Each row comes from the steps of one walk. Every step used is in the known rows, and no mark comes twice. Write the walk behind each row, first mark first.
Known rows:
dizag > gugu > lidemib > dipi > zivomi:  -5   4  18  15  21 -35 -20 -10 -36  -1  -3  -8  17  -2  -1   3 -12  14 -22   1  -1   1 -36   8   0 -36  25   3  12   1  17  -1   6  12   1  12 -45 -30  -6 -10  -5 -10  18 -15  22 -11  -1 -12 -18  17   0  10 -15   6 -38  23  22  -6  16  -5  12
dipi > dizag > gugu > lidemib:  16 -15 -16 -12  -2   6  14   0  46 -11  -3  -5 -18 -17   9   8   9   3  33   4   9  51  10   2  18  19 -20 -18 -22   9 -14   0 -27   4   5  -2 -21  15  31 -18 -17  -1  -4  25 -32  36   8   5   6 -15   2  14  37  -3  42  23  23   9   2  19   9
dizag > dipi > lidemib > gugu:   0   9 -21 -22   4  15 -18   0  -1  -3  23 -12 -29  -1  -5 -19  -1  19   9  -1  13  16  42  17  -6  55  17 -15 -45  -6   0  14 -34  29   8   7 -11 -42   2  -9 -11  27  -5   7  18 -27 -15  -5 -28  18  20  11  -2  -2   0 -20 -19  22 -35 -11  -9
lidemib > gugu > dizag:  22  -5 -26  30   7  22   6  17  31 -14  -2  -5 -32 -17  -4  43  -3 -31  -6  -3  30  17  -3  -4  17  41 -27 -24  34 -10  -1   4  15  -5  -2 -10  15  17  26  14  17  29 -20  34   0  34  14  24  35  -9   3  13  -3  -8  13 -39 -45   5  -6  14 -17
zivomi > dipi:   6   7  51 -19  10   2   9   6  25  32 -23  22  41  13  -8  15   2  -7 -18 -13 -11   3 -18  -2  13 -13  30  -1 -26  17  11 -27 -10 -20  -2 -20  -5 -35 -13  13   9  30 -77 -18  35 -34  -5  -4   7  -3 -13 -23  30  -6 -34  12  -8  -8  14  32   5
zivomi > dipi > dizag > gugu > lidemib:  19  -8   3 -29  -1   6   4  -8  58 -10   3   0 -14  -6   9  13   8  12  36   1   8  46   7   4  18  22  -9 -18 -34  13 -16  -4 -37   1  11   0 -32  -7  23 -18 -16   7 -18  18 -22  25   8   2  -5 -11   0  13  43  -2  18  31  18   9   6  24  10
rivon > lidemib > gugu > dizag > dipi > zivomi:   8  29 -10  25   0   1  -8  -8 -33 -13  27  -3 -10   4 -12  17   2  17 -38   4  -1 -47 -20  -2   2 -33  14  -2  35  -9  -7   7   0   8  -4   7  -8  -4 -23   6   4   0  57  -9  11 -50   7 -14 -18  28   2  11 -42   3 -66  11  -4  -3   5 -13  27
dipi > dizag > gugu > lidemib > rivon:   1 -35 -26 -25 -16  16  21  10  -4  -5  -4 -23 -19  11  12 -12   3   0  38   8  15  32  15   0 -18  15 -31  -1 -15 -20   7   8   6   4   7   3   9 -14  -4  -1   1 -32  15   3 -14  56  -8  13   6 -18  10  19  15   1  38 -21 -10   1  -2 -23 -46
lidemib > rivon: -13 -38 -17   4  -8  16  41  28 -43  25 -28 -14  12  11   0 -19   0 -25  -3   2   8   6   1  -5 -24 -14 -20  12   8 -24  26  -1  40  -5 -13 -11  44  -1 -16  22  19 -31 -10 -11  15  28 -18  12  31 -14   4  -8  -3  -4  30 -46 -25  -9   1 -24 -51
dizag > gugu > lidemib:  25 -34 -31  -5   1   6  35  12  15   0 -18 -18   0 -23  10   8   8  -5  48  -1  14  72  22   5  16  16 -22 -27  -7   4   4 -18 -20   1   2  -8  -8  11  25  -9 -32  14   8  24 -19  35   3  -2  16 -12   7  15  42 -15  50  19  12  10   6  10  -7
rivon > dizag > gugu > lidemib > dipi > zivomi:  -3  19  15  23  17 -32 -24 -21 -33  -2   7  -3   9  -3   5   6  -7  20 -25   1  -7 -14 -31   8  -5 -19  23  -3  22   5  -1   3   1  11   0  16 -28  -5 -10 -12   5 -11  29 -11  11  -9   8  -8 -14  22   3   9 -14   5 -35  26  15  -7  13  -2  14
dizag > gugu:   8 -39 -34 -20  10 -12  38  23  42  11 -31  28  22 -29 -12  16  17 -58  15  -9  -3  48  -9   9  20   2 -27 -23   1   7  11  -7  -5   4  11 -14  91   2  37   3   5  31   8  38  15   2  -3 -18   9 -46   1  -1 -14 -20  52  35  22   6   4  19   2
dipi > zivomi:  -8  -3   5  48  24  -3  28  18 -41  31 -17   8  18  -8 -13   5   9 -10 -72   0  -7 -25 -56   3   4 -70  17  -7  15  -7  17   0  21   9 -21  -6  19   5  -6  11  28 -32   8 -16  31 -32 -12  -1  15  13  -5 -10 -25  -2 -48  14  13 -17  14   8  16
gugu > lidemib > dipi > dizag: -22  25  57   7   2 -17 -46 -17  44 -13   5  12 -10   8   6  -9 -18  13 -12   9  -6 -12 -19  -8   9  10  21  31 -15  24 -17  14   4 -10  -4   5 -81  17  16 -18   1 -19 -65 -11 -24  24   5  16   5  -1 -13 -15  24  21   6 -16  32  -5   1  26  27
lidemib > gugu > dizag > dipi > zivomi:   7  18  -2  25   2  -3  -8   2 -29  -9  11   2   1   0 -15  27   3  13 -48   2   2 -39 -35  -4   6 -57  10  -4  15  -8   2  14   8  10  -7  11  10 -10 -10   4   1   0  38   0  22 -51   5 -12 -20  13  -7  13 -52   3 -66  21  -7  -4   9  -4  27
gugu > dizag:  19  -7  -9  49   8  17  19  15  17  -4 -18   4  -5 -18  -4  44   2 -39 -10  -8  12  -8 -17 -18  25 -13 -30 -10  51  -2   7 -17  34 -29 -14 -19  25  51  28  24  12  11 -22  19 -16  31  17  25  50 -14 -17  -9   0  -5   3 -24 -27  -9   9  21   2
gugu > dizag > dipi:  17   8  -1  16 -22   5   0   6   1 -18  -6   6  21  -6  -9  29  -1  -8   8  -5   2 -20   7 -23  17 -40 -15  12  27  12  -1 -13  23 -27  -7  -5  24  35   8  12 -36  35   9  14 -10 -27  17  -8   3 -13 -23  -4 -20  -2  -8   8 -11   2  10   7  27
dipi > lidemib > rivon: -17 -19 -13 -12   0  23  12   6 -49  17   0 -20 -14  19   6 -38   0  -2  11   0  -1 -14  25   1 -26   1  -8  10 -22 -26  29  -4  15   2  -2  -3  13 -14 -18  16  17 -41   2 -29   2  19 -25  18   3  10   6  -8   1   6  -4 -45 -26  -6 -20 -35 -45
dipi > dizag: -20  11  34  24   6   8   1   7  61  10  -7  35  -9  -4  -9  -3   7 -20 -49   6 -13 -27 -36  -9  16 -15   2  16 -12  13 -21  17  10  -5 -17 -10  -4  40  24  -1  33 -31 -60   0 -11   2  -2  18  28 -17 -15 -28   0  11   3  -1  26 -11  -1  37  31

Write each row's walk:
  4   6  15  -7   1 -34 -29 -18   0 -16  -7  -8  16  -9  17  -1 -20  10  42  -2   4  36  21   4  -1  43   7   6  15  22  -6 -12  -2  -9  12   8 -42   8   6 -17 -33  30  -7   7 -13  35  16  -6  -1   1   4   4  32  -1  44   3  10   7   7   3  -4 : rivon > dizag > gugu > lidemib > dipi
-31  24  62   8   6 -24 -42 -11  50  -4  -2  32   3   5  -4 -10 -15  -9 -36   6 -16 -27 -34  -8   9  -1  21  33  -8  24 -16  19  16 -13  -6   1 -50  17  15 -11  19 -14 -70  -9  -7   5   2  10   9 -11 -18 -26   1  19   1 -13  35  -9   0  29  31 : lidemib > dipi > dizag
  2  29  -3  25 -13   2   0 -11 -49   2  17  -6   5   7   0   1  10  34 -38   6 -11 -49 -19  -5 -17 -51  10   2  15  -9 -18  10   1   8 -12  16  19  18 -33  -2   4 -28  65 -16   1 -42   9 -10 -18  25   1   6 -32   5 -51  29  -7 -10  12 -16  18 : gugu > lidemib > rivon > dizag > dipi > zivomi
-19  11  31  35  26 -36 -16   0 -49  15 -12   4  31   2  -9   0 -13   1 -57   0  -9 -28 -51   4  -2 -57  35  15  25   2  21   1  27   5 -11   5 -23 -19 -13   2  13 -16  -6 -26  35 -29  -8  -8  -5  18  -6 -10 -31   7 -51   3  20 -14  15  -1  14 : lidemib > dipi > zivomi
 -5 -20  -9 -28   6 -10  11   8  90  -2 -10  49  -5 -21 -14  11  19 -47  -2  -1 -11  20 -24   7  24   6 -23 -14 -17  14 -15  18 -13   8  16  -4  64   7  46  -9  26  12 -11  38  -3   4   4  -8  -1 -49  -6  -4 -21  -4  37  41  38   4  -2  34  24 : dipi > dizag > gugu
 -5  12   7  25   4 -11   8   8 -45  13  -4   8  31   0 -16   6   7   7 -57   0 -14 -41 -40  -4   2 -88  22   6   5   0   8   3  13   5 -18   4  15  -2 -16   5  -5 -13  31 -15  30 -67  -5 -21 -18  13 -11  -4 -44   1 -58  34  18 -10  15  -3  35 : dizag > dipi > zivomi
  1  -9  15 -10   7 -38 -25  -8  -4 -14 -17 -15  24  -7  11  -4 -24   2  47  -3   7  51  17   4   4  23  12  10   6  19  15 -16   3 -10  12   4 -55 -15  11 -14 -45  36 -20   4  -1  32   6 -11  -3  -4   0   6  30  -2  40  -2  20   9   9   1  -6 : dizag > gugu > lidemib > dipi
-13  -9  11 -35   8 -32 -22  -6  84 -15  -7  45   5 -14 -11   7   4 -36   9   0 -12  18 -22   7  20  17 -11   0 -15  22 -11  18  -8   4  26   4  30  -8  38 -15  14  24 -21  32   1   5   7 -12 -12 -45  -8  -1 -23   1  38  33  43   5  -2  27  24 : lidemib > dipi > dizag > gugu
  1  25 -22 -12  -2  17 -21  -9   6  -4  33  -6 -38  -3   1 -12   1  27   5  -2   8   2  46  17 -10  74  13 -21 -35  -7 -19  17 -37  31   9  10   5 -18  -1 -11   0  25   9  12   5 -24  -4  -2 -25  25  24  11   0  -2   2 -17 -31  20 -36  -7  -8 : rivon > dizag > dipi > lidemib > gugu
  4   0 -44   8   6  19  26  16   2   9  16 -16 -32  -5  -2 -19   0 -10  -1   6  18  30  40  18  -8  95  13 -22  32 -14 -17  -1 -28  18  -3 -17 -16  -6 -20   5  22  17   5   7   9   8  -7   0  27  27  40  -1  26 -17  39 -48 -18  14 -19 -11 -29 : rivon > lidemib > gugu
  1 -38 -24   4 -14  25  38  20 -54  11 -17 -42  -4  14  15 -18  -3   4  25   6  20  31  23  -5 -24   0 -20   3   1 -24  21  -7  20  -4 -12  -6 -10  -2 -18  11  -7 -39   5 -14  -8  53 -14  18  26   1  10   8  30  -3  33 -45 -28  -4   3 -30 -58 : gugu > lidemib > rivon
  4 -25 -10 -48 -17  14   9   0   9  -4   1 -19 -15  22  11  -7   2  11  40   6  12  24  14   3 -16  17 -19   0 -27 -15   5   5  -7   0  14   4  -5 -32 -10  -2   3 -23   1  -5  -6  43  -6  11  -7 -14   8  18  21   2  18 -12 -14   1   1 -18 -44 : zivomi > dipi > dizag > gugu > lidemib > rivon
 -7  -4 -12 -19 -15  24  -9  -8 -44  -7  14 -21 -18  25   5 -21  -3  12  25   0   0 -32  34  -8 -22  -7 -15  16 -16 -23  22  -1  15  -5   7   5  12 -15 -19  15  -4 -22  25 -23 -10   6 -12  12 -17   8  -2   1 -14   9 -20 -37 -33  -1 -20 -41 -29 : gugu > dizag > dipi > lidemib > rivon
-15  -5  13 -36   0  21  -5  -7 -34  17   6 -14  -7  34   4 -28   0  14  17  -4  -5 -20  23   3 -24   7   6  10 -44 -20  26  -7   0   0   9  -2  -2 -48 -29  15  19 -27 -20 -40  13   2 -22  16 -15  12   3  -7  10   7 -32 -34 -35  -6 -17 -28 -41 : zivomi > dipi > lidemib > rivon
  8  23 -11   5 -41  13   6  -9 -27  -6  13  -4  10   5  10 -11   6  26  15   2  -7 -27  33 -13 -19   0 -11   8  21   2 -31   0   0 -12  -9   8  44  51 -26  -1 -24   7  47   2 -27 -18  18 -10  -2   6  -1  -3   0  -3  19  12 -22   2   3 -14   2 : gugu > lidemib > rivon > dizag > dipi
 29 -12 -36   3  -6  11  31  -5  25  -3  -2 -10 -11 -25  18  12  14   3  44  -2   9  52  25   5   8  40 -29 -32  11   5 -24 -12 -27   1   1  -3  17  41  21 -11 -15  11  26  31 -36  39  17   3  20  -6  11  12  45 -15  56  27   0   8   4  13  -3 : rivon > dizag > gugu > lidemib
 -3  25  44 -23  24  13 -25 -20   8  20  13   8  -1  15   0 -16   2  23   2 -14 -19 -30  20   5   8   8  33   0 -58   8  16 -25 -34  -3   7  -9 -39 -38  -8   6   5   6 -49 -36   9 -38 -15   7 -22  30  -8 -24  30   7 -62   2  -8  -2 -19  12  15 : zivomi > dipi > lidemib
-16 -11  -9 -23 -14  18  -4   0 -51   5   8 -20  -6  26   4 -37  -2  14  21   1  -3 -28  35  -4 -29 -12  -7  19 -31 -20  21   0  12  -1   2   5  14 -21 -26  12  -5 -27  19 -30  -1  -4 -21   4 -21  10   1  -2 -11   8 -11 -32 -22   0 -19 -42 -33 : dizag > dipi > lidemib > rivon
-11   1   5 -35   6 -28 -20 -12  82 -17   8  42  -6  -9  -8  -2   3 -31  18   2 -15   8  -6   8  16  37  -5   2   8  19 -19   9 -17   1  27  -1  15  -3  24 -14  17  22  -2  23 -12   6   8 -13 -10 -28   0  -6 -13   1  36  26  46   6  -3  20  24 : rivon > lidemib > dipi > dizag > gugu
 -9  12  26  33  21 -28 -18  -8 -56   6  -4 -15  19   3   1  -2 -18  21 -35   3  -2 -12 -36   3  -2 -45  34  12  14   2  18  -4  13   6 -10  10 -61 -17 -13  -6  -8 -19  -1 -28  19 -11  -5  -5  -7  28  -3   2  -5   8 -46   5  17 -11  17  -6  12 : gugu > lidemib > dipi > zivomi
 21  18 -19   3 -24  12  -9  -1   6 -28  20  -5  -7   0  -6  22  -4   4  21   0  11 -19  32 -13   9  21  -5   2  37   3 -18  -5  -2 -13   4  -3   4  15 -10   8 -28  43  30  16 -12 -26  18 -11  -4   7  -1   8 -15  -6   1 -10 -20  13  -2  -7  14 : rivon > lidemib > gugu > dizag > dipi
  2  22  -9   5 -40   9  10  -6 -23   0   6  11  20   5   3  -8   8   8   2  -1 -15 -35  22 -14 -20  -6 -10  14  26   4 -29   3  10 -13  -7   5  68  52 -26   6 -11  10  40   3 -17 -29  16 -13   1  -4  -5 -11 -16  -3  18  12 -21  -1   3 -10   5 : lidemib > rivon > dizag > dipi
